What can hang from each mark:
J: G
G: B
N: J
X: C G
C: J X
W: B J X
B: C W

Every row comes from one small tree of marks. The marks that hang from a mark follow it in brackets, in alphabetical order. Every link used is in the known rows. Which tree was each row made from?
Known rows:
W{B{C} J{G} X}: [ 36  24  52   2 -17 -34  23 -35 -24 -27  -9 -16   4  29  -4  28  17 -15
  40]
G{B{C{J X}}}: [  6  -6 -15 -14  21  21  -8 -28  -4  24  -2  24 -11  -8  -7  -3 -12   0
 -28]
X{C{J} G{B{W}}}: [-22 -41 -14  -6 -33  16  -9 -18  -1  38  -3 -10 -24 -27   3   5  24  49
   1]
N{J}: [ -4  35 -40  13  18   3  -8  40 -33 -39  35 -20  18  13 -25 -27 -17 -30
 -24]
J{G{B{W{X}}}}: [-19 -33  20   6  13 -53 -12   9 -11 -54   0 -13  27   7  17  21  11   2
  -4]
J{G{B{W}}}: [-24 -21  13   2  10 -21 -18  29  35 -64   4  -6  13  -8  15  13  13  14
  -9]
X{C{J} G}: [-19  11 -17   0 -32  30  10  -6 -20  74  -4   6 -16  -7 -17 -11 -11  18
   8]
G{B{C W}}: [-18  -9   5 -13  -7 -16 -16   1 -18 -75 -13 -33  14 -14  13  12  22  15
  -6]
X{C{J} G{B}}: [ -1 -23 -13  -4 -17  41   3  -9  21  66  -2  -9 -18 -24   4 -17   8  34
   0]
J{G{B}}: [ -2   2  14   7  29   6  -6  32  64 -39   9  -8  11  -7  14  -6  -4  -2
 -14]
W{B}: [ -3   4  15   2 -31 -11   3   6 -26 -50  30 -41 -10   8   4  -6  19 -11
   0]
X{C G{B{W}}}: [-23 -28 -17  -7 -26   5  -8  10  18 -10 -16 -13   0 -39  18 -11  30  32
   8]
G{B}: [-13 -11  -6  -2   7   1  -7  20   7 -44  22 -33  -2 -10  12 -13   8  -1
 -20]
W{B J{G} X{C}}: [ 18   7  19  10 -44 -27  32 -31 -44 -11   1  -6   9  13 -24   3  17  -8
  36]
N{J{G}}: [  1  42 -18  22  39  10  -5  60  32 -34  20   7  22  17 -20 -13 -29 -31
 -10]
C{X{G}}: [-18   8 -16  -7   9  -3  -3  25   9  23  10  33 -23 -12  18 -15 -16 -23
   0]
X{C}: [-34  25 -27   0 -30  10  12   8 -45  -6  -6 -10  25  -9 -30 -22  -5  -3
  -6]
N{J{G{B}}}: [ 19  15 -15  20  55  20 -13  55  78 -48  19  -9  19   1   2 -20  -3 -19
 -26]

Which tree is each row?
[ 27   9  14 -13 -14   8   0   0  28  -4 -17  23 -24 -10  37  -9  20 -17
  26] -> W{B{C{X{G}}}}
[  0  -5 -19  17  39  -7 -25  48  48 -72  18  -9  20  -4   0  -2   7  -3
 -19] -> N{J{G{B{W}}}}
[ 14  18  19  -2  30  17  -4  23  83 -31 -27  -6  26  -8  19   3   5   1
  -2] -> J{G{B{C}}}
[ -4  35  19   2   9  13   1  -4  19  21 -17  14  13  20 -21  25 -32   3
  -1] -> B{C{J{G}}}
[  3  14  -6 -15   9  23  -4 -20  -2  65 -14  44 -24  -1   7   5 -28  -6
   2] -> B{C{J X{G}}}
[-21  -6 -16  -7   9   8  -5  -8 -11  70  20  47 -41   3   1  -6 -32  -7
  -9] -> C{J X{G}}
[  3 -36 -13  -9  22  19 -12  -7  35  58  24  25 -49 -16  20 -13  -9  11
 -18] -> C{J X{G{B}}}
[ -1 -18  -4   2  33  16 -15  -3  42  19  17  45 -16   1  -8   2 -32  -3
 -30] -> C{J{G{B}} X}
[ -30  -29  -16   -2  -48  -27    7  -36 -101   60  -10    2    1    7
  -14   15    0   28   20] -> B{W{X{C{J} G}}}
[   8  -14   -2    5  -58  -13   18  -49 -114   27   10  -23    5   21
  -23   -1    7    8    9] -> W{B X{C{J}}}
[ 23  -8  13   0 -65 -20  34 -36 -52  27   8 -27 -25   1  -1  -7  40  -2
  52] -> W{B J X{C G}}
[ 31  10  45   6 -11 -18  10 -29 -30  12 -13 -10  12  38   2  30   0   0
  22] -> W{B{C{J{G}}} X}
[  3 -19  -2  10  -3   2  10 -20 -17  40  -7  -1  24   5 -21   2  -7  16
  -8] -> W{X{C{J{G{B}}}}}
[ -8  18  18   9   4 -43  18  -9 -42   1  17  -2   9  28 -25  18 -21 -24
  17] -> W{J{G} X}
[ 18  17   6 -11 -15  -4   2 -12 -16 -43  -5  13  -5  -1  11 -11   9 -24
   6] -> W{B{C{X}}}
[-18   3  22   2  -3 -43  -4 -32 -69  -2 -26  13  31  34 -21  54 -20   9
   9] -> B{C{J{G}} W{X}}
[ 10 -22  -4  -4 -22  -7  24 -26 -15  39  -4 -26  -9 -18   5 -17  23   7
  22] -> W{J X{C G{B}}}
[ 19  -7  10 -12  11  31  -4  -9  43  44 -18 -19 -24  -9  26   4  13  27
   3] -> X{G{B{C{J}}}}
[  5   2  -8 -17  22  10  -9   1  19 -32 -16  18   9 -16  15 -19   0 -18
 -21] -> G{B{C{X}}}
[ 35  28 -24   5  75  28 -13  39  88 -33 -14  37  27  -5   5 -19 -14 -35
 -19] -> N{J{G{B{C{X}}}}}
